What can hang from each mark
Q_853: Q_142 Q_867
Q_728: Q_142 Q_867
Q_909: Q_858
Q_177: Q_142
Q_858: Q_142
Q_142: Q_70 Q_177 Q_728 Q_764 Q_853 Q_858
Q_867: Q_728 Q_853

Known rows, with every way that one mark hangs from another
Q_142[Q_764 Q_858]: [-1.403 -0.014  0.042  0.989  1.144  0.903 -0.146  2.801 -0.470  0.575
  0.021 -1.603  0.371  0.595 -0.348 -0.373 -2.681 -0.111  0.741  0.499
  1.081 -1.798]
Q_909[Q_858[Q_142[Q_177]]]: [ 1.639 -1.098 -0.569  2.028  0.577  1.486  0.761 -2.335 -1.484  0.789
 -2.331  2.306  2.525 -2.139 -2.994  2.099  2.041  2.297 -1.379  1.573
 -1.839 -1.435]
Q_858[Q_142]: [ 1.094  0.864 -0.981  1.940  0.513  2.908  0.141 -2.242 -1.443  1.628
  1.202  1.308  1.133 -2.357 -1.301  1.770 -1.388  0.958 -0.807 -1.713
 -2.114  1.037]
Q_728[Q_142[Q_70] Q_867]: [-1.269  0.736  2.156 -0.707  0.339 -1.151 -1.357 -0.897 -2.279 -0.665
  0.180  2.289 -0.781 -0.079  2.042  0.570 -2.061  2.051 -1.059 -7.689
 -1.985  4.041]
Q_177[Q_142]: [ 0.087  1.768  0.501  1.519  0.415  1.192 -2.011  0.117  0.743  1.629
  0.434 -0.551  2.009 -0.107  1.053 -0.304 -0.276  1.588  0.929 -0.376
 -2.289  0.119]
Q_858[Q_142[Q_70 Q_177 Q_764 Q_853[Q_867]]]: [ 1.790  0.154 -0.214  2.190 -0.159 -1.919  1.163 -2.607 -1.622 -1.726
 -0.066 -1.071 -1.882 -1.956  0.004 -0.295  0.438 -0.911 -1.299  3.259
  1.290 -3.416]
Q_142[Q_177 Q_728 Q_764 Q_853[Q_867] Q_858]: [-0.729 -2.004  0.843  0.528 -1.417 -3.892  0.414  0.566  2.826 -0.994
  3.330 -3.450 -1.430  0.479  0.435 -3.074  1.033 -3.033  1.862  6.447
  2.233 -3.270]
Q_177[Q_142[Q_728[Q_867] Q_853 Q_858]]: [-2.760  0.281 -0.701 -1.755 -0.817 -2.962 -1.096 -0.293  5.684 -0.836
  1.220  0.486 -2.577  1.030  1.437 -1.542  1.690 -3.727  1.776  6.456
  1.597 -0.740]
Q_177[Q_142[Q_70]]: [ 0.572  1.499  1.778 -0.418  0.082  1.567 -3.317  0.671 -0.349 -0.443
 -1.305  0.097  1.867 -0.228  1.748 -0.043  0.601  0.365  0.859 -1.268
 -1.074  0.224]
Q_909[Q_858[Q_142[Q_70 Q_728 Q_853[Q_867]]]]: [ 3.231 -1.673  0.762 -2.809 -1.688 -0.954  1.970 -2.755 -0.831 -2.760
  0.757  3.505  0.607 -2.182 -1.280  1.315  2.364 -0.165  0.021  0.316
  0.187  0.828]
Q_867[Q_728[Q_142[Q_70 Q_764 Q_853]]]: [-1.996 -1.381  0.855 -0.135  1.992 -0.966  2.219  1.991 -1.584  0.498
  0.267 -1.060 -1.859  1.748 -0.033 -0.558 -3.881  2.510 -3.643 -2.301
  0.946  1.666]
Q_867[Q_853]: [ 2.331  2.569  3.089  0.658 -0.515  3.612 -0.970 -2.182 -0.690  2.774
  0.906  0.001  1.104 -0.227 -0.784  0.505 -0.696  3.087  0.092 -6.782
 -1.710  0.943]
Q_909[Q_858[Q_142[Q_728]]]: [ 1.175 -1.605 -1.288 -1.035 -0.954  2.184  1.440 -1.481 -0.790 -0.071
  0.483  3.380  2.854 -1.246 -2.119  2.468  1.030  0.657  0.016 -0.806
 -1.788  2.555]
Q_909[Q_858[Q_142[Q_177 Q_728[Q_867] Q_764]]]: [-0.996 -0.418 -3.573 -0.483 -0.461 -1.167  1.338 -2.577 -0.057 -0.589
 -1.594  2.807 -0.281  0.247 -1.871  1.284  2.589 -0.707 -0.249  2.013
 -0.711 -0.022]
Q_909[Q_858[Q_142[Q_728 Q_764 Q_853]]]: [-0.237 -2.493 -3.325 -0.881 -0.610  0.157  4.047 -1.511  0.155 -1.293
  0.952  1.852  0.602 -0.188 -1.761  1.359 -0.751 -0.720 -1.844  3.731
  1.795  0.371]
Q_909[Q_858[Q_142[Q_70 Q_728[Q_867] Q_764]]]: [-0.189  0.029 -2.552 -3.814 -0.523  0.376  1.194 -0.894 -1.932 -2.673
 -2.868  4.765 -0.429  0.172 -0.829  2.328  1.137 -1.164 -0.248 -2.148
  0.194  1.833]
Q_909[Q_858[Q_142]]: [ 1.846 -0.265 -0.861  0.640  0.977  2.379  1.543 -1.763 -2.148  0.824
 -1.489  3.351  2.559 -2.210 -2.939  2.784  0.017  3.041 -1.344 -1.435
 -1.894  0.352]
Q_853[Q_142[Q_70 Q_764] Q_867]: [ 3.388  1.583  0.221  0.081 -0.136  1.853 -0.734  1.477 -3.672  0.004
 -2.196 -2.358  2.090 -0.269  0.797 -1.390  0.419  0.578 -0.120 -6.551
  0.930 -1.188]
Q_728[Q_867[Q_853]]: [ 1.347  4.230  2.258 -0.585 -0.156  2.107 -1.110 -3.767 -0.039  2.834
  0.236  1.799 -1.203  0.087 -0.946  0.114  0.182  2.692  0.011 -8.172
 -2.184  1.221]
Q_177[Q_142[Q_728 Q_764 Q_858]]: [-2.135 -0.644 -1.527  0.136 -0.441 -1.011 -1.530  4.221  2.548 -0.870
  0.198 -2.278  0.400  1.853  2.436 -0.215 -0.098 -2.215  3.136  5.057
  1.037 -0.389]
Q_867[Q_728[Q_142]]: [-1.091 -0.263  1.472  1.235  1.960  0.691  0.323  1.264 -1.415  3.760
  1.465 -0.188  0.544  0.378 -1.268  0.447 -3.007  4.960 -1.779 -5.903
 -3.684  3.842]
Q_853[Q_142[Q_728 Q_858] Q_867]: [ 2.558 -0.538  0.702 -0.283 -1.473  0.887 -1.105  2.028  0.805  0.693
  0.775 -2.245  2.319 -0.847  0.366 -1.337  2.535 -1.948  2.620 -1.691
  0.425 -0.125]
Q_177[Q_142[Q_728 Q_853]]: [-1.032 -0.385 -0.225 -0.244 -1.469 -0.379 -0.722 -0.964  4.046  0.045
  3.565 -0.829  0.849  0.611  1.611 -1.769  0.552 -1.973  0.821  4.004
  0.147  0.913]
Q_867[Q_728[Q_142[Q_858]] Q_853]: [ 0.403  0.064  3.592  1.358  1.998  0.086  0.347  2.511 -0.480  3.182
 -1.570 -0.484 -1.592  0.643 -1.215  2.093 -1.415  5.257 -0.454 -4.652
 -1.431  2.077]
Q_177[Q_142[Q_70 Q_853 Q_858]]: [-0.412 -0.466  1.971 -0.323  0.397 -0.785 -1.485  1.847  2.397 -2.005
 -1.948 -0.579 -0.489 -0.307  1.345 -0.670  0.608 -2.103  0.279  5.987
  2.990 -2.969]

Rows
[-3.420  0.441 -2.413 -1.270 -0.306 -3.630 -0.041  0.795  5.010 -1.470
  0.466 -0.867 -3.396  2.211  2.004 -1.733  0.351 -3.901  1.622  7.351
  2.899 -1.512] => Q_177[Q_142[Q_728[Q_867] Q_764 Q_853 Q_858]]
[-1.661 -0.834 -0.086 -1.754 -0.735 -0.578 -2.465  5.231  1.395 -2.992
 -1.574 -1.683  0.436  1.876  3.120  0.016  0.687 -3.648  2.949  4.285
  2.362 -0.551] => Q_177[Q_142[Q_70 Q_728 Q_764 Q_858]]
[-1.442 -0.633 -0.763 -1.832 -1.533 -0.600 -0.588  1.075  2.145 -2.613
  1.028 -1.363 -0.094  1.860  2.992 -1.583 -0.165 -3.482  0.298  3.863
  2.599  0.348] => Q_177[Q_142[Q_70 Q_728 Q_764 Q_853]]
[-0.591 -0.343 -3.259  0.537 -0.659  1.934  1.162 -0.465 -0.770  0.204
  2.404  0.078  0.730 -0.218  0.131  1.349 -1.753 -1.728  0.182 -0.165
 -0.791  2.226] => Q_858[Q_142[Q_728 Q_764]]
[-1.406  1.501 -3.980 -0.858 -0.431  0.513  0.895 -2.112 -0.203  0.073
  1.675  1.864 -1.827  0.080  0.204  1.030 -1.019 -2.167  0.140 -1.508
 -1.208  2.505] => Q_858[Q_142[Q_728[Q_867] Q_764]]
[ 0.885 -2.381 -0.991  0.138 -1.155  1.202  0.476 -2.222  0.111 -0.052
 -0.319  2.370  2.845 -1.281 -2.211  1.782  3.285 -0.321  0.057  2.496
 -1.614  0.606] => Q_909[Q_858[Q_142[Q_177 Q_728]]]
[ 2.325  0.919 -0.606  0.586  0.240 -1.184  1.798 -2.105 -2.501 -1.585
  0.812 -0.087 -1.843 -1.915  0.068  0.366 -1.673  0.094 -1.201 -0.059
  1.043 -1.450] => Q_858[Q_142[Q_70 Q_764 Q_853[Q_867]]]
[ 3.591  2.279  0.730  0.359  1.342  2.779 -0.300  0.184 -1.380  4.844
 -1.017 -1.991  2.065 -0.585 -2.852 -1.860  1.754  3.030 -0.555 -6.834
 -2.891 -0.214] => Q_853[Q_142 Q_867[Q_728]]
[ 1.418 -0.636 -1.469 -0.544  0.916  2.238  1.579  0.321 -4.249 -1.935
 -4.028  2.824  1.585 -0.967 -1.594  2.875 -0.635  1.619 -1.627 -1.404
  0.475 -0.429] => Q_909[Q_858[Q_142[Q_70 Q_764]]]
[ 1.414  0.094  4.939  1.409  0.725  0.711 -1.300  0.155 -1.695  2.139
 -2.539 -0.479 -0.571  0.777 -0.632  1.127  1.218  4.327 -1.674 -6.089
 -2.015  1.952] => Q_867[Q_728[Q_142[Q_70 Q_177]] Q_853]
[-3.070  1.539 -2.925 -1.110 -0.944 -2.520  0.115 -1.549  3.843 -0.517
  2.306 -0.156 -2.437  2.208  2.108 -2.200  0.101 -2.528  0.453  3.198
  0.971  0.382] => Q_177[Q_142[Q_728[Q_867] Q_764 Q_853]]
[ 2.847  1.706 -1.090  1.945  0.159  1.377  0.323  0.730 -2.611  2.047
 -0.379 -2.921  2.320 -0.330  0.092 -1.733 -0.521  1.890 -0.164 -5.538
 -0.225 -1.295] => Q_853[Q_142[Q_764] Q_867]
[-2.061 -1.768 -0.442 -1.697 -0.950 -1.837 -0.906  3.539  3.272 -3.517
 -0.422 -1.820 -1.160  1.802  2.887 -0.959  0.324 -4.819  1.310  7.564
  4.395 -1.800] => Q_177[Q_142[Q_70 Q_728 Q_764 Q_853 Q_858]]
[-1.321 -1.146  1.199 -1.036  0.553  0.249  0.666  2.138  0.143 -1.937
 -0.683 -1.466 -1.043  0.590  0.239 -1.280 -2.179 -2.455 -0.804  3.165
  4.396 -3.033] => Q_142[Q_70 Q_764 Q_853 Q_858]
[-1.027 -1.112  1.928  0.440  0.315  0.528 -1.891  3.128 -0.558 -1.468
 -2.447 -2.224  0.147  0.537  0.409 -0.889  0.428 -2.268  0.582  2.824
  2.281 -3.706] => Q_142[Q_70 Q_177 Q_764 Q_858]
[ 3.069  0.387 -0.193 -0.444  2.132 -0.580  3.532 -2.780 -0.985  2.340
 -0.824  2.539 -0.728 -2.129 -5.121  1.121  1.216  4.830 -2.027 -0.100
 -2.196 -1.054] => Q_909[Q_858[Q_142[Q_853[Q_867[Q_728]]]]]
[-3.224 -3.472  0.539  4.613  0.912 -4.221  1.692  2.012  1.134 -0.804
  1.021 -2.918 -1.761  0.532  1.547 -0.954 -2.728  0.201 -1.946  5.826
  2.982 -1.999] => Q_728[Q_142[Q_177 Q_764 Q_853 Q_858]]
[-0.236  0.215 -2.345  3.898  0.517  1.161  0.545 -1.509 -1.325  0.977
 -0.412 -1.004  0.324 -1.119 -0.834  0.805 -0.600 -0.108 -1.278  2.320
 -0.544 -1.515] => Q_858[Q_142[Q_177 Q_764]]
[-0.211  1.369 -0.326  0.925  2.532 -3.739  0.746  3.111  2.501  1.684
 -1.047 -3.155 -3.345  0.968 -0.784 -1.878 -0.074  1.864  1.139  5.718
  0.786 -4.056] => Q_177[Q_142[Q_764 Q_853[Q_867[Q_728]] Q_858]]
[ 1.454 -2.758  0.480 -1.444 -1.500  1.715 -0.552 -1.447 -0.937 -2.023
 -2.010  3.047  2.744 -1.271 -1.484  2.242  4.009 -1.625  0.003  1.743
 -0.512  0.736] => Q_909[Q_858[Q_142[Q_70 Q_177 Q_728]]]
[ 1.922 -0.473  1.643 -0.381  0.275  3.811 -1.812  3.051 -1.001 -0.261
 -4.227 -1.245  2.874 -0.757  0.004 -0.258  1.398 -2.365 -0.559 -1.746
  2.866 -1.913] => Q_853[Q_142[Q_70 Q_858]]
[-0.048  1.068 -0.829 -3.016 -1.345  1.695 -1.039 -2.909 -0.332 -1.289
  0.556  3.716 -0.878 -0.895  0.211  1.526  1.192 -3.113  0.445 -3.439
 -1.263  3.413] => Q_858[Q_142[Q_70 Q_728[Q_867]]]
[-0.499 -0.015  1.427  0.363 -0.148  1.427 -1.810  0.626 -1.705 -0.497
 -0.890 -1.797  1.237  0.685  0.379 -1.500 -0.073 -0.639 -0.233 -1.118
  0.574 -1.853] => Q_142[Q_70 Q_177 Q_764]
[-2.795  1.015 -1.012  1.657  1.198 -2.359  0.667 -0.120 -2.093  0.775
  1.715  0.638 -1.741  1.149  1.822 -0.017 -4.281  3.257 -1.250 -5.982
 -1.771  3.180] => Q_728[Q_142[Q_764] Q_867]
[-1.441  0.918 -1.581  1.996  0.692 -0.838  0.646 -0.035  1.620  0.414
  0.949 -1.904 -0.363  0.988  1.455 -1.500 -2.153  0.482 -1.047  3.906
  1.269 -1.794] => Q_177[Q_142[Q_764 Q_853]]
[ 0.242 -0.448  2.786  1.324  2.488 -2.853 -0.095  3.032 -1.233  2.696
  0.808 -0.865 -1.214 -0.532 -0.806  0.412 -1.927  5.159  0.942 -3.761
 -3.318  1.321] => Q_853[Q_867[Q_728[Q_142[Q_858]]]]
[-1.371  0.032  2.028 -4.594 -1.103  0.450 -2.490  0.784  1.330 -1.602
  0.202  1.786 -0.847  0.540  0.588 -0.577  1.304 -4.162  2.322 -1.682
  0.546  1.374] => Q_142[Q_70 Q_728[Q_867] Q_858]
[ 1.706 -1.007 -0.195  1.726 -1.997 -1.805  0.786 -4.451  1.909  0.016
  4.382 -0.240 -0.636 -2.259 -0.419 -0.595  2.265 -1.972  0.414  4.136
 -1.070 -0.350] => Q_858[Q_142[Q_177 Q_728 Q_853[Q_867]]]
[ 0.515  0.409  0.285 -1.612 -1.723 -2.813 -0.732  0.479  1.434 -2.511
  2.173 -1.685 -0.814  1.023  3.457 -1.982  0.609 -1.704  2.185  2.239
  1.262 -0.259] => Q_177[Q_142[Q_70 Q_728 Q_764 Q_853[Q_867]]]
[ 0.864  1.263  3.000  1.597  1.359  1.243  0.482 -0.103 -1.582  4.317
  0.123 -0.033 -0.503  0.712 -1.196  1.542 -1.790  6.636 -1.493 -8.370
 -3.401  3.935] => Q_867[Q_728[Q_142] Q_853]
[-2.722  0.674 -1.260 -0.613 -1.341 -0.616 -1.203 -1.675  1.533  0.673
  2.309 -0.705 -0.685  1.853  0.320 -2.301  0.866 -2.315  1.021 -0.749
 -0.990  0.661] => Q_142[Q_177 Q_728[Q_867] Q_764]
